What can hang from each mark
j_48: j_644
j_102: j_644 j_983
j_602: j_114
j_214: j_48 j_834
j_834: j_214
j_114: j_602
j_644: j_48 j_102 j_108
j_983: j_102 j_602
j_216: j_108
j_108: j_216 j_644

Each row was made from one small tree. Brackets hold a mark, then the marks that hang from it, in the order of their numbers. Every link used is in the known rows. Write each row's tree.
Known rows
[j_216 [j_108 [j_644 j_48 j_102]]]: [ 4.28 -0.45  4.64 -0.03  0.62  1.20  3.82  1.37 -3.43  0.00  1.32  1.25
  2.02  3.42  2.96  4.03  0.64 -0.11 -0.05 -2.02  0.43  1.76  2.76 -2.13
  0.18  1.00 -0.44 -0.11  1.52 -0.87]
[j_102 j_983]: [ 4.21 -0.75  2.00 -0.78 -0.89  2.65  0.80  0.57 -1.10 -1.81  2.60  3.85
 -2.02  0.10  0.01  4.53  0.98 -0.20 -3.18 -1.00  2.77  0.36  3.10  0.85
  0.28  2.14  0.14  0.39  2.10 -0.73]
[j_48 [j_644 [j_102 [j_983 [j_602 j_114]]]]]: [ 5.63 -0.02 -0.58  0.19  1.23  2.16  0.16 -2.02 -0.83 -3.36  2.70  3.94
 -4.11 -0.23  1.48  4.14  0.73 -0.48 -4.52 -1.23  2.24 -0.88  1.41 -0.64
  0.99  2.36 -0.67 -0.59  0.63  0.14]
[j_834 [j_214 [j_48 [j_644 j_108]]]]: [ 0.56  3.05  1.11 -1.86 -1.35  2.22  5.53  1.84 -4.06 -1.31  5.43  1.40
  5.83  4.29  0.62  2.52  4.57  2.44 -0.32 -1.02  3.12  0.56  4.22 -0.37
  4.11 -0.23  0.14  0.64  2.32 -1.67]
[j_48 [j_644 [j_102 [j_983 j_602]] [j_108 j_216]]]: [ 4.48  0.19  1.24 -1.64  0.77  1.95  0.95 -1.08 -3.35 -2.88  3.16  1.95
 -3.98  2.63  1.55  1.34  0.43 -0.39 -1.79 -4.07  1.03 -1.55  2.74 -2.51
  2.38  2.46 -0.49 -0.62  0.86 -0.55]
[j_214 j_48]: [ 2.16  0.85  2.12 -0.78 -1.43  2.68  3.32  1.51 -1.61 -0.79  3.58  3.22
  2.48  0.53  0.13  4.90  2.54  0.85 -2.16 -0.10  3.86  0.75  3.87  0.35
  0.96  0.81  0.16  0.56  2.11 -0.91]
[j_108 [j_644 j_48]]: [ 3.14 -0.35  3.71  0.10 -1.23  1.94  3.91  1.60 -2.28  0.32  2.00  2.28
  1.29  1.98  2.24  4.67  1.28 -0.33 -0.59 -1.06  2.54  1.14  2.22 -0.35
 -0.39  1.38  0.06  1.00  1.94 -0.50]
[j_834 [j_214 [j_48 [j_644 [j_102 j_983] j_108]]]]: [ 2.15  2.53  0.42 -1.51  1.08  2.60  4.54  0.74 -4.24 -2.84  4.90  1.20
  4.87  4.75  0.89  0.31  4.25  1.30  0.00 -2.18  1.49 -1.23  3.38 -1.98
  4.73 -0.64 -0.89 -0.52  1.67 -2.08]
[j_983 j_102 [j_602 j_114]]: [ 5.04 -1.27  0.85  0.20 -2.07  4.00 -0.94  0.35  1.66 -2.26  2.75  4.40
 -5.28 -2.20  0.26  7.37  0.38  0.54 -5.62  0.02  4.70  0.83  2.43  0.01
 -0.24  2.49  0.88  0.64  0.60  0.16]
[j_48 [j_644 [j_102 [j_983 [j_602 j_114]]] j_108]]: [ 4.86 -0.05 -0.84 -0.33  0.70  2.49  0.37 -1.78 -0.89 -3.47  3.36  3.26
 -4.20  1.45  1.42  2.13  0.81 -0.54 -3.68 -2.20  1.70 -0.92  1.92 -1.31
  1.36  2.43 -0.88 -0.60  0.07 -0.65]
[j_644 j_48 [j_102 j_983] [j_108 j_216]]: [ 3.49 -0.95  2.61 -1.44 -0.08  2.58  1.81  0.32 -3.67 -1.00  1.91  1.56
 -1.55  3.70  1.26  0.44  0.70 -0.95 -0.23 -3.01  1.21 -0.83  3.80 -2.33
  0.43  1.86 -0.14  0.66  0.55 -1.41]
[j_214 [j_48 [j_644 [j_102 j_983] j_108]] j_834]: [ 2.19  1.64  0.40 -0.42  1.83  2.66  4.57  0.19 -4.84 -2.55  4.90  1.67
  4.02  4.46 -0.21  0.06  3.37  1.07 -0.67 -2.56  1.25 -1.29  2.65 -1.32
  4.77  0.14 -1.42 -0.56  2.17 -2.61]
[j_644 j_48 [j_102 j_983]]: [ 4.48 -1.12  1.83 -0.18  0.56  2.80  2.23  0.04 -2.47 -1.56  1.61  3.22
  0.14  1.62  1.06  2.39  1.39 -0.87 -1.52 -1.11  1.75 -0.41  2.43 -1.04
  0.19  1.32 -0.67  0.59  1.32 -0.86]
[j_214 [j_48 [j_644 j_102 [j_108 j_216]]] j_834]: [ 0.87  2.01  1.89 -1.19  0.59  1.69  5.30  0.61 -6.04 -0.53  4.59  0.72
  4.44  4.81  0.40  1.14  2.71  1.46 -0.48 -2.54  2.29 -0.71  4.11 -2.41
  4.35  0.40 -0.42 -0.44  2.13 -2.43]
[j_644 j_48 j_108]: [ 2.16 -0.74  2.36 -1.01 -2.42  2.70  3.56  1.32 -2.40 -0.19  2.76  2.62
  1.17  2.90  0.80  2.58  1.98  0.14 -0.88 -0.94  2.84  1.25  3.58 -0.04
 -0.23  1.93 -0.02  1.60  1.13 -1.50]
[j_214 [j_48 [j_644 [j_108 j_216]]] j_834]: [ 0.39  2.47  2.16 -1.50 -0.60  1.61  4.74  1.33 -5.69 -0.27  4.88  1.08
  3.46  4.34 -0.18  2.23  3.02  2.02 -0.57 -2.30  2.75 -0.03  4.19 -0.45
  4.14  0.91  0.39  0.33  2.55 -2.18]
[j_114 j_602]: [ 3.73 -0.56  2.52 -0.19 -2.22  1.88  1.04  0.56  0.02 -1.58  2.57  4.37
 -0.31 -0.90  0.56  6.12  1.29  0.21 -4.75 -0.02  4.49  1.98  3.77  0.35
 -0.64  2.41  0.31  0.40  1.63 -0.90]
[j_983 [j_102 [j_644 j_108]]]: [ 2.29 -1.40  2.23 -0.75 -4.27  3.90  0.35  2.13 -0.82 -1.60  2.57  1.41
 -1.20  2.72 -0.50  4.20  2.10  1.07 -0.80 -3.24  3.24  0.33  1.84 -2.11
  1.36  2.51  1.03 -0.19  1.01 -1.75]
[j_983 [j_102 [j_644 j_48 j_108]] [j_602 j_114]]: [ 2.99 -1.82  0.66  0.27 -3.95  4.34 -0.76  1.03  0.55 -1.57  2.15  2.22
 -4.49  2.00  0.67  4.59  1.71  0.52 -1.34 -1.80  3.32  0.12  0.53 -1.34
 -0.16  2.03  0.96  1.05 -0.65 -0.38]
[j_216 j_108]: [ 3.87 -0.36  3.63 -1.24 -1.49  1.35  1.70  1.33 -2.01 -0.52  2.35  2.85
 -0.10  1.08  0.39  6.02  0.58  0.93 -2.84 -0.81  2.50  2.68  4.37  0.75
  0.26  2.34  0.83  0.21  2.34 -0.87]
[j_48 [j_644 [j_108 j_216]]]: [ 2.12  1.09  2.46 -2.30 -2.06  1.14  3.00  0.75 -4.05 -0.77  3.15  1.59
 -0.34  3.15  1.10  2.91  1.38  1.03 -1.48 -3.15  2.51  0.60  4.28 -1.20
  1.90  3.04  0.81  0.21  1.61 -1.22]
[j_644 j_48 [j_102 [j_983 j_602]] [j_108 j_216]]: [ 4.19 -1.40  2.08 -1.19  0.23  2.98  0.87 -0.33 -2.74 -1.57  2.30  2.21
 -4.12  2.70  1.50  0.93  0.19 -1.28 -0.80 -2.86  0.98 -1.29  2.84 -2.08
  0.29  1.65 -0.50  0.77  0.14 -0.35]
[j_216 [j_108 j_644]]: [ 4.00  0.01  4.87 -0.53 -0.88  0.99  2.22  2.09 -2.21 -0.32  2.33  1.80
  0.06  1.76  1.59  6.06  0.19  0.59 -1.66 -1.95  1.55  2.43  3.31 -0.39
  0.45  2.07  0.63 -0.37  2.51 -0.66]

Write each row's tree
[ 2.28 -0.93  2.82 -1.77 -2.88  2.22 -0.94  1.28 -2.35 -1.24  2.24  1.21
 -3.68  3.58 -0.12  2.47  1.02 -0.03 -0.09 -3.84  1.74 -0.68  2.56 -1.30
  0.91  2.59  1.27 -0.57  1.39 -1.11]	[j_102 [j_644 [j_108 j_216]] j_983]
[ 2.69 -1.01  1.99 -0.61 -1.19  2.70  3.91  0.45 -2.57 -0.45  2.42  2.26
  2.08  3.17  1.37  1.60  1.90 -0.37 -0.77 -1.15  2.46  0.66  3.55 -1.96
 -0.10  1.45 -0.96  0.94  0.69 -1.71]	[j_644 j_48 j_102 j_108]
[ 3.82 -1.93  2.10  0.17 -3.43  3.97 -0.77  1.27  0.24 -2.13  2.10  2.77
 -3.71  0.04 -0.13  6.65  1.42  0.82 -2.18 -1.82  3.83 -0.09  0.44 -1.26
  0.89  2.07  1.09  0.09  1.47 -0.03]	[j_983 [j_102 j_644] j_602]
[ 5.42 -1.36  2.61  0.79  1.43  2.80  1.99 -0.07 -1.51 -2.02  2.04  2.68
 -2.30  1.45  2.83  2.97  0.28 -1.60 -0.76 -2.06  0.88 -1.11  0.60 -1.71
 -0.02  0.70 -1.39  0.30  1.16  0.09]	[j_108 [j_644 j_48 [j_102 [j_983 j_602]]]]
[ 4.94 -1.64 -0.27 -0.27  0.16  3.29 -1.12 -1.13  0.85 -2.81  3.33  3.73
 -5.37  0.21  0.68  2.66  0.06 -0.97 -4.27 -1.17  2.35 -0.59  2.41 -0.81
 -0.24  1.98 -0.76 -0.13 -0.26 -0.72]	[j_644 [j_102 [j_983 [j_602 j_114]]] j_108]
[ 1.95  1.91  1.48 -1.26  1.68  2.06  3.77  0.40 -5.77 -1.82  4.44  0.98
  2.44  4.86  0.04  0.13  2.58  0.96 -0.40 -3.41  1.15 -1.82  3.44 -1.93
  4.83  0.41 -0.68 -0.65  2.08 -2.37]	[j_214 [j_48 [j_644 [j_102 j_983] [j_108 j_216]]] j_834]
[ 2.05 -0.46  3.19 -1.79 -2.36  2.09  2.72  1.48 -3.54  0.63  2.26  1.75
 -0.54  3.31  1.15  2.52  1.24  0.00 -0.55 -1.93  2.66  0.85  4.62 -0.78
 -0.29  2.24  0.93  1.63  1.08 -1.15]	[j_644 j_48 [j_108 j_216]]
[ 5.44 -0.93  2.33  0.18  1.32  2.25 -0.08 -0.54 -1.16 -1.14  1.41  2.43
 -5.67  1.00  3.14  3.67 -1.00 -1.67 -1.99 -2.00  1.23 -1.06  1.51 -2.00
 -0.85  1.41 -0.01  0.06  0.11  0.62]	[j_108 j_216 [j_644 j_48 [j_102 [j_983 [j_602 j_114]]]]]
[ 4.45 -1.33  0.87 -0.89  0.33  2.92 -0.53 -0.88 -1.25 -1.45  2.02  2.66
 -5.87  1.80  1.72  1.73 -0.22 -1.45 -2.43 -1.85  1.59 -1.05  2.98 -1.61
 -0.81  1.82 -0.06  0.74 -0.72 -0.17]	[j_644 j_48 [j_102 [j_983 [j_602 j_114]]] [j_108 j_216]]
[ 1.23  2.24  1.04 -1.51 -1.54  2.29  4.84  1.20 -3.55 -1.55  4.40  1.86
  3.74  3.33  0.84  2.47  3.33  1.58 -0.78 -2.16  2.67  0.32  3.89 -0.49
  2.90  1.43 -0.20  0.24  1.67 -1.53]	[j_214 [j_48 [j_644 j_108]]]
[ 5.40 -0.55  4.18 -0.40  1.42  1.51  1.18  1.10 -2.32 -1.96  1.96  1.69
 -1.09  2.15  2.06  3.74 -0.12 -0.49 -1.21 -3.15 -0.11  0.66  2.48 -2.03
  1.10  1.49 -0.43 -1.42  1.95 -0.85]	[j_216 [j_108 [j_644 [j_102 j_983]]]]
[ 2.60 -1.60  2.90 -1.06 -3.84  3.84 -0.16  1.82 -2.02 -0.77  1.79  0.91
 -4.43  3.29  0.79  3.72  1.19  0.53  0.54 -3.56  2.64 -0.64  1.31 -2.57
  0.77  2.22  1.46  1.21  0.21 -0.27]	[j_983 [j_102 [j_644 j_48 [j_108 j_216]]] j_602]
[ 4.67  0.37  0.97 -0.59  0.91  1.85  2.60 -0.74 -3.02 -2.91  2.35  3.10
  0.20  1.65  1.14  2.57  1.70 -0.17 -2.38 -2.30  1.70 -0.86  2.24 -1.49
  2.15  2.14 -0.64 -0.72  1.93 -1.01]	[j_48 [j_644 [j_102 j_983]]]
[ 5.19 -1.15  0.31 -0.04 -0.68  2.97 -1.65 -0.56  1.15 -2.49  2.76  4.91
 -6.21 -1.80  0.10  5.87  0.01 -0.53 -5.27  0.16  3.25  0.25  2.25  1.76
 -0.73  2.37  0.37  0.50  1.09  0.41]	[j_102 [j_983 [j_602 j_114]]]
[ 5.12 -1.16  3.57 -0.17  1.32  2.24  1.29  0.01 -2.65 -1.21  1.59  1.94
 -3.98  1.86  3.09  2.94 -0.47 -1.60 -0.35 -2.98  0.76 -1.52  1.37 -2.55
  0.13  1.15 -0.47  0.13  1.02  0.43]	[j_108 j_216 [j_644 j_48 [j_102 [j_983 j_602]]]]
[ 1.39  2.29  1.47 -0.25 -0.15  1.76  5.37  1.03 -4.47 -0.87  4.65  2.58
  5.18  2.30 -0.32  4.25  3.60  2.01 -1.86 -0.25  3.62  0.41  2.86  1.00
  3.85  0.32 -0.09  0.33  3.29 -1.60]	[j_214 [j_48 j_644] j_834]
[ 3.68 -1.77  2.13  0.45 -3.28  3.93  0.50  1.44 -0.79 -1.37  1.69  2.41
 -2.61  1.19  0.67  5.76  1.88  0.37 -0.66 -1.63  3.30 -0.25 -0.07 -1.24
  0.29  1.65  0.93  1.15  0.98  0.16]	[j_983 [j_102 [j_644 j_48]] j_602]
[ 3.49 -0.42  4.38 -0.51 -0.38  1.24  2.39  0.93 -2.65 -0.19  2.19  1.69
 -0.25  1.58  2.36  4.27 -0.03 -0.52 -1.69 -2.58  2.27  0.08  3.23 -3.15
  0.60  1.76  0.17 -0.92  1.69 -0.67]	[j_108 j_216 [j_644 j_102]]
[ 4.32 -1.60  0.43  0.23 -2.04  2.82 -2.79 -0.23  1.21 -2.32  2.30  3.77
 -6.20 -0.37  0.21  5.89  0.65 -0.66 -3.43 -0.73  2.86 -0.36  0.34  0.89
 -0.50  2.14  0.75 -0.39  0.78  0.33]	[j_102 j_644 [j_983 [j_602 j_114]]]
[ 0.56  2.09  1.23 -0.64 -0.68  2.10  5.57  1.20 -4.50 -1.03  5.31  1.82
  5.14  3.93 -0.49  2.28  3.71  2.06 -0.94 -1.37  2.95  0.48  3.30  0.36
  4.16  0.57 -0.50  0.34  2.53 -2.38]	[j_214 [j_48 [j_644 j_108]] j_834]
[ 3.90 -1.73  0.92  0.73 -3.24  4.15 -1.01  0.79  0.71 -1.42  1.46  2.91
 -4.37  0.40  0.82  6.65  1.62  0.28 -2.24 -0.71  3.88  0.11  0.02 -0.74
 -0.58  1.93  1.18  1.12  0.00  0.45]	[j_983 [j_102 [j_644 j_48]] [j_602 j_114]]
[ 5.33 -0.49  4.22 -0.14  1.76  1.72  2.37  1.20 -3.30 -1.24  1.31  1.43
 -0.08  3.48  2.75  2.81  0.29 -0.76  0.26 -2.90 -0.60  0.62  2.04 -1.94
  0.55  1.06 -0.50 -0.38  1.47 -0.84]	[j_216 [j_108 [j_644 j_48 [j_102 j_983]]]]
[ 2.85 -1.63  1.69 -0.63 -3.90  3.86 -1.43  1.25 -0.63 -0.68  1.82  1.49
 -6.17  2.51  0.91  4.54  0.98  0.26 -1.04 -2.70  3.15 -0.30  1.44 -2.11
 -0.33  2.47  1.78  1.00 -0.61 -0.08]	[j_983 [j_102 [j_644 j_48 [j_108 j_216]]] [j_602 j_114]]
[ 4.57 -1.41  2.13 -1.34  0.11  2.78 -0.35 -0.47 -1.76 -2.31  2.97  2.54
 -5.15  1.54  0.93  1.88 -0.47 -0.99 -2.32 -3.16  1.57 -1.40  3.31 -2.13
  0.74  2.10 -0.52 -0.25  0.50 -0.62]	[j_644 [j_102 [j_983 j_602]] [j_108 j_216]]
[ 3.82 -1.10  1.44 -0.97 -0.07  2.90  1.32 -0.02 -1.66 -2.35  2.99  2.79
 -1.00  2.22  0.38  1.36  1.01 -0.58 -2.31 -2.48  1.73 -0.47  3.26 -1.67
  1.06  1.88 -0.84 -0.46  0.96 -1.76]	[j_644 [j_102 j_983] j_108]
[ 5.97 -1.09  3.80  0.26  2.01  2.00  1.37  0.40 -2.27 -1.87  1.55  1.73
 -2.53  2.50  2.99  3.44 -0.29 -0.96 -0.26 -2.71 -0.60  0.21  1.09 -1.58
  0.38  0.84 -0.88 -0.12  1.28  0.19]	[j_216 [j_108 [j_644 j_48 [j_102 [j_983 j_602]]]]]
[ 6.29 -0.89  2.56  0.67  1.93  2.06 -0.02 -0.06 -0.91 -1.78  1.57  2.28
 -4.19  1.53  2.99  4.23 -0.68 -1.20 -1.83 -1.83 -0.07  0.42  1.21 -1.11
 -0.63  1.09 -0.54 -0.11  0.33  0.32]	[j_216 [j_108 [j_644 j_48 [j_102 [j_983 [j_602 j_114]]]]]]
[ 4.81 -1.63 -0.03  0.04  0.36  3.42  0.09 -1.07 -0.34 -2.21  2.68  3.27
 -4.26  1.44  1.38  1.79  0.69 -1.26 -2.67 -1.01  1.83 -0.65  2.05 -0.80
 -0.92  1.64 -1.00  0.86 -0.64 -0.50]	[j_644 j_48 [j_102 [j_983 [j_602 j_114]]] j_108]
[ 1.16 -0.81  3.20 -1.73 -4.00  1.75  0.41  1.67 -2.41 -0.04  2.60  1.01
 -1.47  3.42  0.25  3.55  1.25  0.45 -0.27 -3.01  2.81  0.40  2.99 -1.60
  0.55  2.54  1.28 -0.25  1.24 -1.21]	[j_102 [j_644 [j_108 j_216]]]
[ 3.15 -1.82  0.54  0.08 -4.07  4.22 -1.99  0.88  1.51 -2.17  2.86  2.64
 -5.56  0.71 -0.04  5.51  1.20  0.72 -2.90 -1.93  3.92  0.13  0.95 -1.41
  0.26  2.61  1.21  0.04 -0.13 -0.48]	[j_983 [j_102 [j_644 j_108]] [j_602 j_114]]
[ 3.57 -1.17  1.59 -0.78  0.03  3.14  2.54  0.21 -2.61 -1.67  2.34  2.35
 -0.06  3.31  1.07  0.44  1.46 -0.87 -0.69 -2.16  1.30 -0.52  2.92 -1.66
  0.37  1.47 -0.94  0.63  0.65 -1.61]	[j_644 j_48 [j_102 j_983] j_108]
[ 2.90  1.11  0.06 -0.03  2.13  3.01  3.52 -0.38 -3.94 -3.07  5.26  2.15
  1.51  3.41 -0.01  0.71  2.66  0.79 -1.22 -2.33  1.29 -1.80  1.61 -1.06
  4.54 -0.03 -1.83 -0.35  1.75 -1.79]	[j_214 [j_48 [j_644 [j_102 [j_983 j_602]] j_108]] j_834]
[ 2.89  2.61  0.81 -0.92  1.57  2.34  4.44  0.54 -4.08 -2.74  4.23  2.03
  4.77  3.17  1.02  2.22  4.02  1.21 -0.91 -1.01  1.98 -1.10  2.91 -1.40
  4.47 -0.87 -0.51 -0.57  2.52 -1.27]	[j_834 [j_214 [j_48 [j_644 [j_102 j_983]]]]]
[ 0.97 -0.73  3.24 -1.55 -3.81  1.87  1.70  1.85 -3.44  0.87  1.79  0.79
 -0.63  4.66  0.93  2.60  1.73  0.04  1.29 -2.77  2.42  0.40  2.71 -1.59
 -0.09  2.08  1.26  0.73  0.93 -1.14]	[j_102 [j_644 j_48 [j_108 j_216]]]
[ 1.48  3.14  1.44 -1.33 -0.83  1.97  5.43  1.71 -3.93 -1.20  4.81  2.16
  5.90  2.69  0.82  4.57  4.42  2.34 -1.22  0.05  3.67  0.70  3.68  0.19
  3.90 -0.36  0.54  0.47  2.84 -0.95]	[j_834 [j_214 [j_48 j_644]]]
